Known rows, with every step that occurs
kegol-bovaf-tigosut-lukim-zilisen: [ 2.192 -3.344 -0.342  1.797  2.105  1.549  1.154 -4.183 -3.297  0.525
  1.961 -2.504 -0.786 -0.294 -1.420  0.564 -2.376 -1.186 -1.783  2.657
  1.805 -0.908 -1.496  0.413  0.350 -0.387]
bovaf-tigosut-lukim-garat: [-0.441 -2.871 -0.195 -0.649 -0.941  1.512  1.237 -1.795 -1.423 -1.830
  3.574 -1.195  1.335 -1.245 -1.129 -0.681 -0.026 -1.614 -2.455  1.710
 -2.268 -1.418 -1.716 -1.439 -1.443  1.894]
dozi-bovaf-tigosut: [-1.877 -3.444 -0.974 -0.900 -0.316 -2.664  0.882  1.600  1.310 -0.832
  0.630 -1.866  0.852  0.753  1.365 -0.025  1.090  2.620  1.287  2.000
  0.250  0.084 -0.463 -0.009 -4.992  1.966]
lukim-zilisen-bovaf: [ 1.850  0.490  1.979  0.755  1.176  0.268  1.717 -0.363 -2.488 -0.211
  2.238  3.604 -2.563 -1.136 -1.526 -2.140 -4.294 -0.757 -0.645 -1.843
 -0.040 -1.560 -2.394  0.633 -0.384 -0.722]
kegol-bovaf-modud-filak: [ 1.637  2.710 -1.822 -0.539 -0.876 -1.198  0.349  1.991  2.763 -0.179
 -4.462 -0.750 -1.531 -0.088  0.921  2.211  3.250  3.513  0.698 -0.336
  1.091  0.791  1.254 -1.021 -2.611 -3.473]
dozi-bovaf: [ 2.188  1.784 -0.824 -0.714  0.558 -2.701  0.119  2.888  2.236 -0.534
  2.208  1.741  0.686  1.651  1.339 -0.199 -0.527  2.787  0.569  0.957
 -0.765  1.686 -0.338 -2.297 -3.094  2.203]
nanu-tigosut-lukim-zilisen: [ 2.119 -3.376  0.089  3.970  3.696  2.531  2.757 -2.759 -3.364  0.120
  2.417  0.651 -0.004 -0.610 -1.347  0.675 -3.695 -1.641 -1.160 -0.189
  0.828 -0.704 -0.801 -0.931  1.577 -0.792]
nanu-tigosut: [-0.166 -2.914 -1.255  4.118  1.273 -0.261  1.631  3.313  0.346 -2.336
  0.598  0.886  0.362  0.629  0.609  1.325 -1.535  1.554  1.997 -0.839
  0.188  2.021  0.401 -0.758 -1.625 -1.880]
zilisen-bovaf-modud: [-2.152  1.207 -2.422  0.107 -2.325 -1.013  1.353  1.334  3.608 -0.451
 -0.760  0.819 -3.362  0.542  2.208 -0.299 -1.551  2.143 -0.158 -1.883
 -1.885 -1.483  1.730  2.290 -2.570 -0.720]
tigosut-lukim: [ 1.723 -1.168 -1.738  0.961 -0.028 -0.688 -0.482  0.138  1.134  1.492
  1.145 -0.685  0.351  1.238 -1.079  0.713 -2.138  0.326 -1.529 -0.131
 -1.746  2.299  1.032 -2.243  0.007  0.455]
nanu-tigosut-lukim-kegol-bovaf-modud-filak: [-1.205  2.025 -0.569  1.448  0.508 -0.488 -0.410 -0.941  1.521  0.788
 -3.728  1.240 -0.896 -1.003  1.363  0.954  1.639  3.427  0.938 -0.521
  2.469 -1.933  1.077 -1.704 -0.527 -3.047]
kegol-bovaf-dozi-lukim: [ 3.591  0.649 -0.106 -1.579 -0.318  2.041 -1.257 -1.656  1.056 -0.896
  1.004 -1.506  1.688  3.030  0.807  0.194  0.275 -1.163  1.467  2.636
  1.392  6.228  2.336  0.404  2.618  1.263]
dozi-bovaf-modud: [-0.675  1.858 -3.675 -0.284 -1.116 -1.351  1.847  2.107  4.682 -0.809
  0.233 -0.314 -1.104  1.752  3.858  0.854  0.569  3.112  0.085  0.245
 -1.609 -0.257  2.087  0.405 -3.709  1.438]
filak-modud-bovaf-dozi: [ 1.048  0.049  0.200 -2.948 -1.270  3.656  0.592  0.702  0.300 -0.176
 -4.567  1.233  1.636  0.967  1.299  4.385  2.038 -1.015  2.902 -4.167
  0.068  2.265  1.248  1.129  0.740 -0.841]
modud-lukim-kegol-bovaf-tigosut: [-2.851 -1.043  0.124 -0.196 -0.152 -1.217 -2.764  0.465 -1.237 -0.161
 -0.008 -1.928 -0.438 -1.768  0.484 -1.237  1.724  0.883  0.796  4.069
  2.754 -0.683 -1.439  0.823 -0.173 -0.504]
lukim-kegol: [-0.263  3.010 -1.193  1.006 -1.411  0.163  0.089  4.427  0.389 -1.393
  2.486  0.544  0.687 -1.797 -0.542 -3.380 -1.045 -1.623  1.482 -1.553
 -0.401  1.098 -1.970 -1.693  0.126  1.065]
zilisen-bovaf-modud-lukim-kegol: [-5.067  3.956  1.032 -0.842  0.152 -0.158 -1.738  1.643 -0.135  1.694
  0.198  3.432 -1.555 -3.524  1.144 -3.583  0.403 -1.159 -0.009 -0.844
 -0.264 -3.462 -0.164  0.153  2.649  0.591]
tigosut-lukim-modud-bovaf: [ 2.742  3.217  2.805  1.221  1.087 -0.821 -0.685  0.428 -1.376  1.390
 -2.670  1.724  0.324  1.720 -1.911  1.823 -0.181 -0.283 -0.719 -2.568
 -1.310 -1.414 -0.458  1.102  2.202 -1.004]
zilisen-bovaf-tigosut: [-3.645 -4.124  0.203 -0.487 -1.503 -2.240  0.555  0.879  0.169 -0.473
 -0.317 -0.669 -1.416 -0.452 -0.232 -1.142 -1.025  1.663  0.967 -0.167
  0.148 -1.126 -0.869  1.782 -3.837 -0.061]
tigosut-lukim-kegol-bovaf-modud-filak: [ 0.055  3.522 -1.077 -0.182 -0.648 -0.809 -0.839 -0.301  2.069  1.331
 -3.579  0.170 -1.016 -0.845  0.748  0.457  2.105  2.553  0.055 -0.479
  1.579 -1.183  0.912 -1.875 -0.852 -2.352]
filak-modud-bovaf-tigosut-lukim: [-0.353 -3.219  0.263 -0.248 -0.279  0.038 -0.595 -1.490 -0.354  2.942
 -2.402 -1.151  1.249  1.444 -0.218  3.009 -0.091  0.966 -0.276 -0.879
 -0.861 -1.030  1.637 -0.108 -0.912 -0.244]
nanu-tigosut-lukim-garat: [ 0.678 -1.521  0.404  1.965  0.831  2.245  1.363 -1.545 -1.752 -2.218
  4.281  1.874  1.312 -0.992 -0.477 -0.158 -1.810 -1.003 -1.839  0.677
 -1.933 -1.134 -1.250 -2.484 -0.243  0.709]
kegol-bovaf-tigosut-lukim: [ 0.039 -3.651 -1.628  0.793 -0.253 -1.372 -1.939 -2.726  0.376  1.199
  0.228 -3.164 -0.221  1.459 -0.143  1.250 -1.109  2.026 -1.181  3.458
  0.956  0.708  0.708 -0.322 -1.288 -0.176]
bovaf-dozi-lukim: [ 2.252 -0.647 -0.287 -1.989 -0.408  2.455  0.758 -0.154  1.217 -0.624
  0.908 -1.592  2.458  2.217  0.074 -0.157  0.651 -2.592  1.777  0.204
 -0.370  6.050  2.681 -0.069  2.308  2.300]
modud-bovaf: [ 3.348  3.102  2.056  0.623  0.351  0.838  0.542  3.278 -0.596  0.511
 -2.982  2.221 -0.100  1.186 -1.568  0.999 -0.332  1.397  1.154 -1.647
 -1.764  1.513  0.051 -0.966 -0.707 -1.011]

Rows
[-0.989 -3.272  0.971  0.478  0.330 -0.177 -0.142 -1.983 -0.907  2.387
 -2.383 -0.959  0.652  0.942 -1.333  1.357 -0.684  1.462 -0.503  0.508
 -0.844 -0.418  1.047 -0.441 -0.853  0.426] | modud-bovaf-tigosut-lukim
[-0.931  2.209 -1.197 -0.712  1.119 -0.678 -2.552  1.203  1.217  1.657
 -1.797 -0.088 -2.203 -0.479  2.120  1.877  2.847  1.537 -1.574  2.967
  0.064  0.222  2.367  0.868  1.793 -1.912] | kegol-bovaf-modud-lukim
[-3.257 -0.154 -0.125  0.147 -0.281 -1.072 -1.130 -0.950  0.050  1.146
  2.460  0.321  1.504 -1.188  0.509 -3.250 -1.353  0.031  0.384  0.793
  0.756 -2.169 -1.293 -1.746 -0.526  3.379] | dozi-bovaf-tigosut-lukim-kegol
[-0.256 -3.211 -1.959  0.666 -1.480 -1.543 -0.929  1.052  0.515 -1.766
 -0.244 -4.191 -0.706  0.916  0.469  0.947  0.800  2.358  0.883  3.630
  1.846  1.666 -0.707  1.373 -3.561 -1.346] | kegol-bovaf-tigosut
[-0.487  0.711 -1.196 -1.385 -1.050  2.445 -2.428 -2.986  0.574 -0.962
 -0.257  0.118  0.463 -0.082  1.349  0.129 -0.253 -0.908  1.401  1.032
  3.111  2.310 -0.638  0.039  2.076  0.933] | tigosut-lukim-kegol-bovaf-dozi
[-1.780 -4.946 -1.825  0.516 -0.498 -1.185 -0.002 -1.245  0.572  1.317
  0.148 -3.039  0.563  0.696 -0.686  0.822 -0.800  0.607 -0.849  1.040
 -0.636  0.778  0.838 -0.506 -1.547  0.865] | bovaf-tigosut-lukim
[ 1.963  1.793  0.483 -0.408  0.077 -3.225  0.640  4.298  0.090 -1.057
 -3.270 -0.650  0.519 -0.840 -1.993  1.328  3.812 -0.311  0.709 -3.833
  0.472  0.351 -1.726 -0.756 -0.316 -3.123] | lukim-modud-filak
[ 1.581  1.099  2.558 -2.814 -0.920  3.683  1.067 -2.279 -1.375 -2.773
  4.306  2.278  1.752 -0.451 -0.328 -2.605 -0.196 -3.423 -0.412  0.677
 -1.880  1.165 -0.579 -0.236  1.452  3.071] | zilisen-bovaf-dozi-lukim-garat
[-3.757  1.308  0.629 -1.503  0.928 -1.082 -1.345  0.931  0.940  2.499
 -1.979  2.672 -2.685 -1.559  1.408  0.126  1.408  1.103 -1.581  0.010
 -1.309 -2.206  2.371  1.155  1.569 -1.079] | zilisen-bovaf-modud-lukim
[ 1.449 -0.434  2.179  0.836  1.803  0.303  0.586 -3.295 -2.661  1.758
  2.381  3.846 -2.361 -0.790 -1.865 -1.809 -5.387 -0.705 -1.888 -1.366
 -0.090 -2.476 -1.629  0.005  0.685 -0.084] | tigosut-lukim-zilisen-bovaf
[-0.222 -3.590 -0.962  3.607  1.781 -0.365 -0.037 -0.916  0.397  0.760
  0.837  0.821  0.697  1.196 -0.027  1.555 -2.876  1.454 -0.245 -0.211
 -0.192  1.159  1.457 -1.952  0.314 -0.656] | nanu-tigosut-lukim
[ 3.124  2.386  1.721 -1.993  0.735 -1.408 -0.978  0.130 -0.048 -0.611
 -3.197 -0.718  1.502  0.757 -0.986  1.439  4.323 -0.991  1.346 -1.452
  2.603  1.937 -0.136  0.376  2.428 -2.150] | kegol-bovaf-dozi-lukim-modud-filak
[-0.132 -1.818 -1.160  1.540 -0.258 -3.182 -1.673 -1.313 -0.070 -0.574
  0.470 -3.785 -0.176  1.591 -0.289  1.663  0.407 -0.593 -1.703  0.928
  1.172 -1.374 -1.123  2.920  0.957 -1.043] | kegol-bovaf-tigosut-lukim-modud
[ 1.498  3.942  0.482  0.868 -0.624  0.749 -0.395  3.046  0.102 -0.377
  3.992  0.253  2.083  0.011 -0.783 -4.730 -1.335 -2.967  1.510 -0.002
 -0.593  2.622 -0.149 -1.746  2.308  2.575] | dozi-lukim-kegol
[-1.326 -1.834  1.610  0.502 -0.398 -1.274  1.083  1.868 -1.381 -1.017
 -3.397 -2.262  0.324  0.607 -1.073  1.464  2.330  0.164  1.175 -1.223
 -0.043 -1.752 -1.284  3.193 -1.481 -0.924] | lukim-modud-bovaf-tigosut
[ 3.217  2.112  3.189 -2.602 -0.337  5.113  1.609 -1.515 -2.006 -2.557
  2.274  1.730  2.855  0.072 -0.881 -1.043  1.283 -3.486  0.249  0.636
 -2.173  2.038 -0.214 -0.729  2.015  2.781] | modud-bovaf-dozi-lukim-garat
[ 0.713  1.568  1.709 -1.930  1.085  1.541 -0.101  2.130 -2.632 -1.388
  3.074  2.038  0.726 -3.010 -1.235 -0.851  2.524 -2.714 -2.362  1.447
 -2.750 -0.486 -1.799 -2.073  1.331  0.601] | modud-lukim-garat
[ 0.133  1.265 -2.010 -0.741 -1.101 -0.922  2.291  3.458  2.930 -0.082
 -4.650 -0.945 -0.859 -0.815  0.232  1.814  3.685  2.212  0.993 -2.924
 -0.611  0.660  1.474 -1.441 -2.812 -2.580] | bovaf-modud-filak
[-2.431  0.767 -1.344 -1.185  0.893 -0.403 -0.507  2.580  1.286  1.629
 -1.986 -0.114 -1.415 -1.228  1.476  1.532  3.256  0.110 -1.311  0.548
 -1.719  0.136  2.700  0.457  1.639 -0.950] | bovaf-modud-lukim
[-4.436 -0.551  0.628  0.554 -0.997 -0.721 -1.261 -1.562 -0.734  1.444
  1.842  1.043  0.070 -1.938 -0.538 -4.034 -2.719 -0.541  0.290 -0.571
  0.540 -2.997 -1.606 -0.620  0.135  2.048] | zilisen-bovaf-tigosut-lukim-kegol
[-3.117 -4.526  0.173  0.062 -0.523 -1.925 -0.718 -2.977  0.082  2.124
  0.121 -0.329 -0.755  0.378 -0.728 -0.433 -2.541  1.598 -1.147  0.434
 -0.331 -1.467  0.440  0.088 -1.613  0.814] | zilisen-bovaf-tigosut-lukim
[ 5.376  0.202  2.260 -1.046  2.128  5.547  2.774 -2.391 -3.260  0.398
  0.472  0.286  2.016  0.951 -0.648  1.477 -0.272 -4.754  1.036 -1.655
  0.807  2.151  0.828  1.158  3.840  0.452] | filak-modud-bovaf-dozi-lukim-zilisen
[-0.425 -1.440  0.606 -0.568  0.464 -3.376  0.158  0.710 -0.269  0.727
 -3.828 -1.917  0.907 -0.884 -2.157  1.751  3.831 -0.035 -0.263 -2.826
  1.088 -1.536 -1.078 -0.374 -0.164 -2.279] | bovaf-tigosut-lukim-modud-filak
[-0.625  3.448 -3.810  1.536 -1.862  0.283 -1.254 -0.765  3.274 -0.234
  0.562 -1.404 -1.905  0.750  2.865 -0.270 -1.044  1.614 -0.614  1.741
  0.613 -0.814  1.246  0.795 -0.141 -0.400] | tigosut-lukim-kegol-bovaf-modud
[-0.220  0.194  1.797 -1.600  0.156  2.262  0.118 -2.337 -0.738 -0.215
 -4.371  0.905  1.114  1.024 -0.178  2.829  1.737 -1.885  1.149 -3.241
  0.527  0.395 -0.051  2.365  3.176  0.178] | tigosut-lukim-modud-bovaf-dozi
[ 3.007  1.122  3.228  0.541  1.795  0.686  1.282 -1.675 -2.685  0.810
  3.493  3.206 -1.379  0.146 -1.695 -3.063 -4.501 -1.730 -0.663 -0.711
 -0.154 -0.316 -0.791  0.685  1.359  0.564] | dozi-lukim-zilisen-bovaf
[ 3.980  5.295  0.073  1.243 -0.445 -0.074 -3.244  0.978  0.211 -0.639
  3.698 -0.022  0.508  1.233  0.255 -2.985 -1.780 -0.116  0.904  3.516
  1.779  2.823 -0.461 -1.094  1.761  0.426] | dozi-lukim-kegol-bovaf
[ 0.076  0.729  1.416 -1.809 -0.335  2.311  0.787 -0.003 -0.636 -1.582
 -4.515  0.731  0.905  0.647  0.024  2.655  2.463 -1.984  2.128 -3.550
  0.506  0.929 -0.591  2.803  2.251 -0.399] | lukim-modud-bovaf-dozi
[-0.969  0.785 -1.515  0.802 -0.633  0.916  3.055 -0.568  1.024 -0.544
  0.389  1.100 -3.649 -0.512  1.478 -0.603 -2.382  0.327 -0.760 -1.906
 -0.795 -2.818  0.329  2.725 -1.407 -0.810] | lukim-zilisen-bovaf-modud
[-0.700 -0.587 -0.279  0.606 -1.242 -0.752 -1.715 -0.007 -0.174 -1.061
  1.685 -3.314  0.611  0.505  0.462 -2.178  0.276  0.517  1.487  4.169
  2.498  1.033 -0.557  0.820 -0.855  0.598] | dozi-lukim-kegol-bovaf-tigosut
[-1.277 -2.948 -1.375  1.075 -0.317 -2.971 -0.127 -0.210  0.090 -0.403
  0.326 -3.923  0.472  1.021 -0.793  1.271  0.709 -1.731 -1.552 -0.872
 -0.126 -1.487 -0.740  2.590  0.796 -0.335] | bovaf-tigosut-lukim-modud
[-3.975  4.457  0.156 -1.187  1.066 -0.485 -1.506  2.111  0.579  1.398
  0.854  2.736 -0.086 -2.589  2.233 -2.804  1.831 -0.351  0.063  0.514
 -0.054 -2.573  0.125 -0.967  2.178  2.030] | dozi-bovaf-modud-lukim-kegol
[-1.386 -2.359  1.218 -0.952 -0.857  1.030  0.609 -3.040 -1.790 -1.142
  3.569  0.849  0.183 -1.644 -0.936 -1.664 -1.405 -0.910 -2.457  1.137
 -1.943 -3.254 -2.069 -0.910 -1.718  1.953] | zilisen-bovaf-tigosut-lukim-garat
